Each row comes from the steps of one path. Every step used is in the known rows, and no mark comes twice. Write the path behind each row, first mark first.
In the rows, 128 means zero.
Known rows:
J-V: [ 65 163 124 149 145 131 118 163 148 156 124 123 112 148 104 128 139 130
  75 156 151 103 110 173 142 108 156 132 163 122 135 106 131  95 127 137
 119 138 152 116 115 141  83 148  96 117 141 126 159 149 119  96 190 110
 191 144 139 182 111 131 173 150 130 114 120 179 147 160 166  98 140 128
  96 125  98 197 109  77 123 119 145 169 120  73 101 138  96 155 127 156
 130 157]
C-J-V-Q: [ 85 153 105 139 127 177 129 196  95 114 160 150 131 140 113 106 141 160
 117 131 145 146 150 134 162 121 111 144 164 108 141 112  99 129 136 142
 153 168 143 101 131 124  67 107  89 165 134 160 138 123 130 125 157 130
 182 117 146 172 105 104 176 150 173 151 109 153 145 134 161 125 125 115
 147 135 146 167 123 138 111 133 124 132 118 115 116 153 134 165 158  90
 152 146]
M-R-J: [ 62 139 166 160 148  96 112 129 139 170 128 121  93 101 137 139 141 140
  74 140 145 129  86 160 141 125 138 129 160 109 104 149 117 122 141 144
 149 186 110 154  62 154  84 178  89 142 146  88 143 156  94 132 133 122
 151 162 142 143 144 118 153 180 157  90 141 157 128 117 105  97 183  55
  99 149  65 181 196 115 124  94 109 123 155 113  91 162  82 130  78 118
 101 144]
J-V-M: [110 150 102 145 143 159 122 202 115 148 121 160 125 150 132 114 135 173
  71 160 152 128 119 174 143  96 163 100 179 109 124 121 135  93 111 146
  84 149 141 105 115 126 118 127  84 134 175 145 165 137 121 100 197 156
 141 119 127 185  89  94 134 167 148 122 109 188 142 141 167  85 137 126
  76 123 104 198 105  62  98 148 135 174 134  86 111 133 116 154 130 116
 145 136]
G-R-Q-C: [ 79 153  81 121 194 135 104  92 136 132  79 128  95  53  66 113 151 131
 138 142  96 142  66 134 154 108 177 103 101 148 120 117 135  95 102 174
 106  94 119 168 127 132  83 117 113  96 143 101 103 135 135 110 161 137
 157  86 142 129 124 177 165  80 167  40 129 133 114 110 123 136 118 128
 117 118  94 184 114 116 183 100 177 133 147 142 127 115 137 181 151 146
  88 113]
G-C-M-R-J-V-Q: [158 137 136 140 129 147 128 133 173 138 205 123 148 176 161 107 161 135
  72 164 166 164  81 138 155 200 104  84 175 145 112 109 107 124 102 114
 172 189 140 115  77 170 128 195 112 125 151 110 143  95 121 186  85 169
 133 173  90 139  70  84 136 140 169  84 154 100 155  97 116 136 160  66
 119 163  75 148 189 136 128 155  64  59 127 122 154 134 114  95 102  59
 170 173]
Q-C-J-V-G-R: [ 68 141 143 140 190 146  94 155  94 129 127 121 135 145  70 133  94 176
 104 145  90 119 143 149 150 136 175 147 145 104  79  96 113  86 174 176
 135  88 187 105 104 112 107  94 105 142 106 141 156 113 148  89 159  89
 192  86 126 129 143 129 179  92 156  81  76 101 149  74 165 127 126 114
 178 101 143 182  87 114 125 136 165 138 107 130 148 114 129 177 177 110
 162  94]
G-C-J-V-M: [ 82 158 146 130 156 155 155 187 113 130 177 138 146 191  63 104 108 208
  83 131 145 152 139 139 172  91 177 116 159 119 118 121 108  62 111 132
 109 181 163  86 135 119 143 128 114 120 137 153 175 135 113 133 181 114
 121  84 136 180  93 141 143 107 144 131 108 131 144 106 210 112 123 118
 148 124 121 171  83  98 141 182 112 124 123  70 122 106 131 114 132  69
 141 140]
C-J-V-M-R-Q: [134 127 133 150 110 192 123 163 146 132 141 136 103 155 152 124  64 190
 129 137 123 167 127 158 154  52 176 108 185  94 119 142 106 110 111 146
 110 165 141 124 113 146 106 156 105 158 140 153 181 143 109 144 173 160
 150 164 148 145 116  89 128 131 188 112 110 164 128  93 125 118 186 130
  91 147 149 119 135 101 133 154 116  90  98 136 114 106 133 117 119 110
 136 125]
J-V-Q-C: [ 84 154  79 162 160 179 118 181 133 113 120 153 125 119 116 120 131 141
  96 151 147 121 115 156 173 128 159  83 127 138 131  88 147 109 137 143
 125 136 139 127 135 108  79 113 104 140 162 130 142 113 166 110 140 176
 169 171 154 152  77 101 163 184 148 118 116 156 143 148 158 124 151 147
 123 111 119 169  83  95 136 132 143 152 161 132 124 120 145 195 157 115
 117 151]
M-R: [ 49 138 144 152 157  92 116 113 133 148 133 114 106 107 107 120 122 140
 102 143 138 110  73 155 135  81 127 156 175 120 117 125 133 129 139 156
 126 155 123 151  78 153 104 173  86 114 152  91 121 152  93  95 167  83
 136 133 113 134 131 116 167 147 149  96 184 152 110 118 136 102 169  87
 120 141  92 182 157  86 139 120 136 133 122 119  62 147 121 156  88 146
 141 135]
Q-C: [ 56 147 139 147 176 135 119 156 135 130 100 137 100  66  93 118 121 142
 118 139  97 110  75 161 165  96 162 115 117 135 116 134 142  88 137 148
 117 116 135 149 121 118  93 129  91 110 159  82 125 151 122  99 166 121
 160 120 156 135 115 176 173 157 137 118 146 139 116 138 148 120 125 117
 101  92  95 190 121  92 163 118 180 186 142 145  90 133  91 160 119 140
 106 132]
G-C-J: [ 33 157 161 107 145 110 134 126 110 127 173 116 128 134  59  83 117 190
 115 119 104 142 139 128 176 110 138 138 145 162 118 152 104  70 138 134
 146 154 142 133 149 137  79 126 113 112 135 122 113 154  80 124 178  77
 150  63 129 144 130 199 183 102 139 107 138 115 140 125 185 125 118  71
 155 130  93 206 122 153 177 144 159 116 106 108 103 159 115 102 108 100
 102 152]
M-R-Q-C: [ 90 139 114 127 147 161 123  66 142 128 106 120 101  71 139 129  99 129
 136 146  70 123  74 153 158  89 149  68 114 143 113 124 152 102 131 142
 106 112 109 172  81 156  85 145 103 108 151 106 120 155 118 118 147 151
 138 160 143  98 108 154 170 150 163  75 156 148 109 103 123 123 181 104
  90 140 105 140 162  93 164 116 154 102 132 166  87 120 139 166 109 151
  81 123]
J-V-M-R-Q: [147 147 109 144 124 154 124 135 147 158 126 138  95 139 188 116 114 170
 122 171 145 132  85 171 139  75 193  73 196 114 117 108 146 100  89 142
  78 149 124 139  82 160 125 155  95 140 141 132 180 162 135 109 161 183
 147 175 133 148 100  56 103 159 167  82 123 180 132 110 113  72 185 120
  51 155 122 122 139  56 115 145  92 104 124 138 122 106 156 166 123 139
 142 126]
V-Q-C: [ 88 156  71 150 171 143 128 160 121 114 123 170 118  73 115  93 141 111
 108 146 111 133 112 142 163 123 146  98 118 160 116 121 142 125 132 147
 126 142 112 145 123 129  84  83 106 127 156 106  95 121 166 122 146 168
 161 127 136 133  95 118 181 170 166 118 115 136 112 124 137 145 151 115
 110 114  93 174 123 102 156 124 155 161 160 141 101 122 131 183 138  99
 114 131]
M-R-Q: [ 82 158 108 133 125 132 116  78 158 145 126 128  94 104 136 116 124 139
 139 150 117 129  75 158 137 100 147 108 168 116 124 119 139 110 113 169
 148 134 110 162 102 153  72 164  98 127 148 125 121 155 103 106 158 143
 150 168 123 137 137 126 166 161 170  72 172 195 129 117 101 103 170  90
  94 151 100 136 170 126 128 106 135 126 112 147  83 121 143 144  76 166
 103 134]

Write each row's path:
[102 154 127 128 156 189 124 145 136 113 103 119  94 115  72 123 113 157
 138 128 100 139 103 148 155  80 197 106 106 111 119 107 120  70 119 192
 119 123 166 118 133 113  75 126 104 127 122 152 134 124 146 119 149 106
 184  96 151 135 101 161 158  84 166  74 109 127 118  98 158 138 117 131
 147 116 137 144  91 127 150 125 153  97 110 129 158 111 131 169 172 129
  96 143]
G-R-Q-C-J-V
[ 42 152 147 128 138 157 144 146 135 130 168 119 133 165  47 107 120 184
 103 122 122 126 120 132 183 110 143 140 157 137 124 116 107  73 125 124
 139 155 168 104 141 104  76 132 106 119 112 134 157 149 107 130 180  92
 159  89 121 166 113 181 152  88 135 105 114 126 152 116 194 119 125 100
 171 124 103 161 109 102 149 142 136 119  85  82 117 138 114 131 138  93
 124 154]
G-C-J-V
[162 126  83 120 123 171 109  79 178 154 177 109 116 185 169 119  98 152
 123 181 133 130 112 136 151 168 150  67 203 152  68  81 140  82 122 151
 177 111 162 132 100 175 137 146 135 133 147 116 142 131  96 152 127 180
 143 158  87 125 101 129 167  88 157  63 150 104 170  56 106 120 143  99
 153 147 107 152 180  91 114 153  77  92  65 141 159  69 169 117 128 130
 175 125]
J-V-G-C-M-R-Q
[110 155  77 160 138 145 121 166 138 133 145 152 130 150 145 120 169 129
 103 150 156 121 118 150 151 133 128 124 169 140 123  87 115 129 111 144
 138 151 127 113 108 140  83 136  96 147 152 150 163 112 144 106 176 171
 147 153 137 181  79  65 178 188 147 118 122 166 166 157 157 105 154 122
 116 142 114 185 130  96  92 114 111 144 118 107 118 144 152 205 135 130
 141 150]
J-V-Q
[141 151 136 171 164 128 132 179 117 172 106 171 112 133  91 145 201 148
  34 156 190 157  88 173 122  97 205 108 160 103  96 139 120 100 103 145
 105 182 133 111  81 134 133 152  97 142 164 124 182 101 119 143 157 153
 174  98 120 209 111  87 100 135 180 101  77 136 144 124 136  96 151  90
  83 159  88 208 133 103 107 117 127 142 156  58 158 137 114 139 139  96
 136 131]
G-R-J-V-M
[123 144 164 152 158 131 130 132 132 113 136 114 102 104 138 130 105 165
  91 162 121 146  66 155 151 105 124 105 104 109 132 146 112  99 162 146
 162 141 138 155  72 180 106 177  83 155 184  53 106 150  86 151 103 129
 158 181 114  96 116 137 156 147 162 124 165 109 115  89  70 146 141  73
 113 123  93 156 169 128 165 144 154 106 151 180 142 151  37  82  87  88
 137 152]
Q-C-M-R-J
[ 70 140 100 118 201 101 114 121  91 173 113 132 116  90  56 117 188 121
  85 155 131 100 116 153 134 149 145 187 178 140  57 101 114 127 161 188
 145 119 138 144  64 154 105  83 112 121 139 120 102 102 104  93 183 139
 174  65 100 154 176 107 190 133 161  67 119 112 176 118 138 118 119  81
 127 129  81 214 133  99 113 108 172 168 114 108 111 118 168 181 145 140
 135 112]
V-G-R
[123 157 189 164 146 151 118 140 179 138 127 117 108 136 163 142  84 179
  74 172 141 134  81 175 144 132 136  77 140 106 119 123 125  96 149 114
 146 152 161 132  97 169 101 198  84 159 177  94 144 146 118 138 108 121
 143 205 123 131  67 127 140 139 148 114 165 144  96 101  89 122 153  92
 123 136 104 174 159 115 142 145 124  97 137 147 164 147  29 106 106  87
 145 177]
Q-C-M-R-J-V
[128 155  86 161 170 126 114 164 135 161 119 166 111 110 112 127 234 102
  50 160 185 139  98 148 130 165 139 119 153 133  94 107 101 141 107 154
 142 193 138 119  75 129 101 134  99 135 140 144 155  74 155 141 129 148
 181 114 134 177 109  67 139 181 178  71  93 128 160 144 134 114 149  89
 138 161  72 194 148 129  94  94 123  97 139  78 157 147 144 149 131  90
 131 165]
G-R-J-V-Q
[120 152 184 139 130 126 127 116 172 171 170  92 133 155 133 122 145 158
  66 173 164 141  82 142 150 140 117  81 172 134 106 131 115  84 112 116
 172 173 165 129  77 153 119 221 107 135 160  95 146 133 113 168 102 124
 139 143  96 165  76 153 132  94 146 107 162 108 138  83 111 103 155  72
 161 168  75 173 166 119 137 139  84  68 101 112 163 121  93  89 119  88
 182 181]
G-C-M-R-J-V
[127 154  95 181 143 141 112 165 137 140 138 169 125 145 158 142 205 120
  80 136 184 159 119 157 139 169 146 110 156 129 131 133 113 132 120 136
 151 189 129 108 114 121  66 143  94 150 149 164 165 101 130 140 123 176
 173 143 172 175  93  71 152 199 170 108  80 163 166 164 128 116 158 108
  92 157 106 175 178 115  91  92 113 129 156 109 144 144 128 145 136 105
 123 155]
R-J-V-Q
[ 61 145 107 132 165 156 127 185  91  69 153 157 124  98 104  88  86 156
 133 113  89 142 139 141 179 106 141 127 114 146 133 131 109 125 150 147
 135 141 127 132 141 141  63  84  99 149 152 124 102 121 128 130 131 128
 159 119 163 110 129 145 184 154 168 138 132 129 104 133 148 165 129 114
 132 111 139 152 109 147 170 144 188 142 153 161 105 148 137 161 129  78
  99 135]
V-Q-C-J
[101 164  75 136 160 186 104 101 140 113 119 140 107  88 141 102 114 167
 144 164  93 148  73 152 170  85 154  77 114 159 142 127 123  80 130 160
 133  92 126 167 173 162  68 125 118 111 191  84  67 155  86 134 135 135
 157 171 141 105  91 208 170 109 152 121 141 134 107 130  62 153  91 132
  83 113 106 152 135 108 168 139 187 132 132 198 133 121  95 127 154 146
  95 152]
R-Q-C-M
[159 152  97 156 179 169 116 172 115 113 122 163 120  83 111 116 180 121
  67 159 150 157  88 143 158 154 133  85 119 132 109 113 108 112 128 164
 170 150 146 121 110 142 107 136 102 140 169 116 127  60 140 153  96 156
 151 143 123 152  74  95 151 123 175 106 113  95 131 108 100 150 112 122
 134 134 100 184 136 144 128 137 122  99 147 146 195 123 104 131 143  61
 137 164]
G-R-J-V-Q-C-M
[ 69 139 138 115 119 156 112  99 133 107 146 113  94 103 127 119  53 168
 175 125  80 141  90 156 157  64 159 114 118 128 122 153 138 101 152 162
 126 124 129 163 117 148  71 144 111 130 138 112 106 167 105 123 152 117
 148 144 167  86 122 150 177 115 176  94 165 154  96  89 111 152 164 111
 134 128 139 128 149 156 174 129 165  76 124 194  95 126 124 128 111 130
  93 129]
M-R-Q-C-J
[135 148  82 163 159 166 105 180 137  96 132 149 141 121 130  96 103 152
 111 162 147 119 108 150 179 115 140 100 122 150 120  95 128 102 130 146
 154 117 162 123 137 162 102 116  99 139 189 128 107 102 142 124 133 153
 161 166 130 139  53 122 157 133 152 148 127 140 131 128 128 147 101 139
 118 106 131 157  98  86 132 155 149 136 125 167 152 115  93 187 154  82
 162 167]
J-V-Q-C-M
[ 92 155 118 139 140 208 131 159 127 101 138 134  93 151 116 120  82 197
 164 138  82 148 124 157 177 105 194  78 106 121 153 121 126  72 144 166
 113 105 145 117 167 126  65 122  98 144 141 139 139 154 125 126 163 107
 194 172 179 121 112 173 166 106 166 108 104 155 129 128 153 137 123 148
 134 108 149 104 105 115 154 127 167 105 103 147 124 111 120 142 176 145
  77 135]
R-Q-C-J-V
[111 156 145 172 152 153 126 187 114 167 122 172 122 147 146 149 174 174
  70 149 177 154 107 183 136 102 178  77 167 100 127 144 113 101 106 122
 105 172 130 111 101 123 108 163  77 147 167 126 176 130 128 140 145 157
 159 140 146 198 104  89 109 185 164 118  83 171 150 146 136  89 148 110
  83 164  96 198 135  81 105 113 113 163 137  84 131 134 110 121 149  96
 121 145]
R-J-V-M
[ 89 145 122 180 150 141  85 149 105 188 155 152 118 163 151 160 168 140
  68 163 157 118 118 191 124 186 161  96 176 106  74 103 124  96 132 149
 179 146 157 112  89 113  91 118 100 152 139 132 153 122 130 128 133 168
 200 132 128 185 142  94 166 201 158  83  64 141 183 137 130  85 161  96
 104 147  90 193 174  98  83  87  90 154 118  82 139 122 116 140 164 146
 142 129]
R-J-V-G
[107 137  96 123 162 153 124 116 122 139 179 128 138 199 109 102 133 161
  87 188 150 116 130 131 164 162 135 111 200 155  77  82 115  70 133 140
 186 109 185  97 117 161 126 124 126 102 154 125 124 134 102 128 160 146
 145 135  88 165  98 142 184 118 128 113 110 108 193 109 144 110  97 105
 147 115  88 225 132  79 126 156 124 142  90 104 167  93 144 121 168 120
 188 133]
J-V-G-C-M
[138 152  65 136 179 189  89 106 109 166  82 140 102  97 102 147 148 125
 117 166 109 105 132 152 142 167 201  69 134 147  59  68 153  91 138 184
 105 101 155 127 119 127 108  94 114 125 144 137 134 104 155 103 162 204
 182 121 141 152 130 104 187 105 164  38  66 116 170  94 125 132 155 112
 141 112 131 164 107  69 112 105 138 146 113 126 163  88 188 200 190 153
 104 110]
J-V-G-R-Q-C
[ 81 138 158 129 167 135 119 106 135 126 126 113 118 103 127 103  62 164
 106 163 103 110  65 146 160  75 115 139 150 124 127 148 114  83 158 136
 148 115 144 149  93 197 100 160  86 119 180  71 104 158  84 100 138 101
 139 170  92 102  90 149 157 134 147 133 189 128  98  84  98 135 148 100
 121 109  94 164 140 110 162 162 161 139 142 172 104 134  68 127 116  95
 147 150]
Q-C-M-R
[120 126 120 153 142 145 126  81 146 132 144 122  83 107 172 105 100 153
 132 167 116 141  64 137 175  73 118 133 174 117 129 135 111 115 108 173
 155 110 139 168 104 197  83 194 103 124 172 103  91 164  95 131 158 127
 137 181  90  99 107 143 163 144 173 113 177 144 131 104  65 105 127  81
  56 157 105 136 185 117 146 147 140 113 100 194 108 143 112 112  93 129
 157 155]
C-M-R-Q
[101 146 108 125 143 210  98 126  96 111 153 144 105 165 137 133 103 185
 150 150  89 140 159 168 162 144 199  62 139 132 106 105 139  87 145 182
 133  85 163 128 161 105  68  72 115 163 133 155 128 144 146 120 144 151
 210 157 171 132 134 134 197 121 160  96  82 135 132 121 130 133 113 144
 117 118 162 135 115 109 136 118 165 131 120 144 140 112 159 158 187 137
 112 105]
R-Q-C-J-V-G
[ 92 148 173 156 124 117 124 133 161 189 140 113 107 158 151 162 124 145
  67 150 157 120  93 174 126 139 148 108 166  80 112 112 131 114 116 126
 132 191 149 124  68 130  98 180  80 154 141 119 192 147 125 134 142 118
 165 161 125 172 110  86 137 186 157  83 145 163 143 127 114  78 197  93
 107 167  84 175 168  97 106  91  85 110 123  85 118 157 100 156  85 125
 122 146]
M-R-J-V
[133 154  94 162 176 138 112 148 127 133 107 158 120 101 101 151 201 120
  73 153 145 145  85 145 133 173 168 100  95 134  97  94 129 121 124 155
 126 182 123 128 106 129  99 139  99 137 158 133 142  80 180 133 126 173
 181 109 142 165 103  82 147 142 180  69  82 117 134 140 134 143 161 132
 123 128  91 182 112 148 127 106 130 110 169 100 164 133 133 178 140  84
 126 150]
G-R-J-V-Q-C
[125 141  64 150 172 173 115 149 109  92 137 160 133  90 133  72 134 141
 122 167 111 145  94 132 181 112 123 107 102 158 132 129 117 124 125 135
 164  98 119 147 131 183  95 103  95 127 175  81  61 125 135 139 127 149
 155 151 128 124  77 139 200 176 173 163 144 122 105 131 121 161  97  98
  97 108 110 176 129 130 147 151 176 141 153 202 133 122 108 148 142  83
 114 148]
V-Q-C-M
[ 95 127 147 147 139 125 110  98 150 194 178 108 142 179 135 140 151 152
  70 170 152 113 114 160 124 191 137  87 185 141  36  91 139 108 125 125
 158 171 154 113  79 140 125 146 109 139 129 114 187 120 141 146 128 156
 162 152 112 148 138 109 167 138 143  47 105 103 178  91 121  81 204  85
 177 155  73 178 169 101 108 100  69  85 100  79 128 111 147 130 109 116
 146 113]
M-R-J-V-G-C
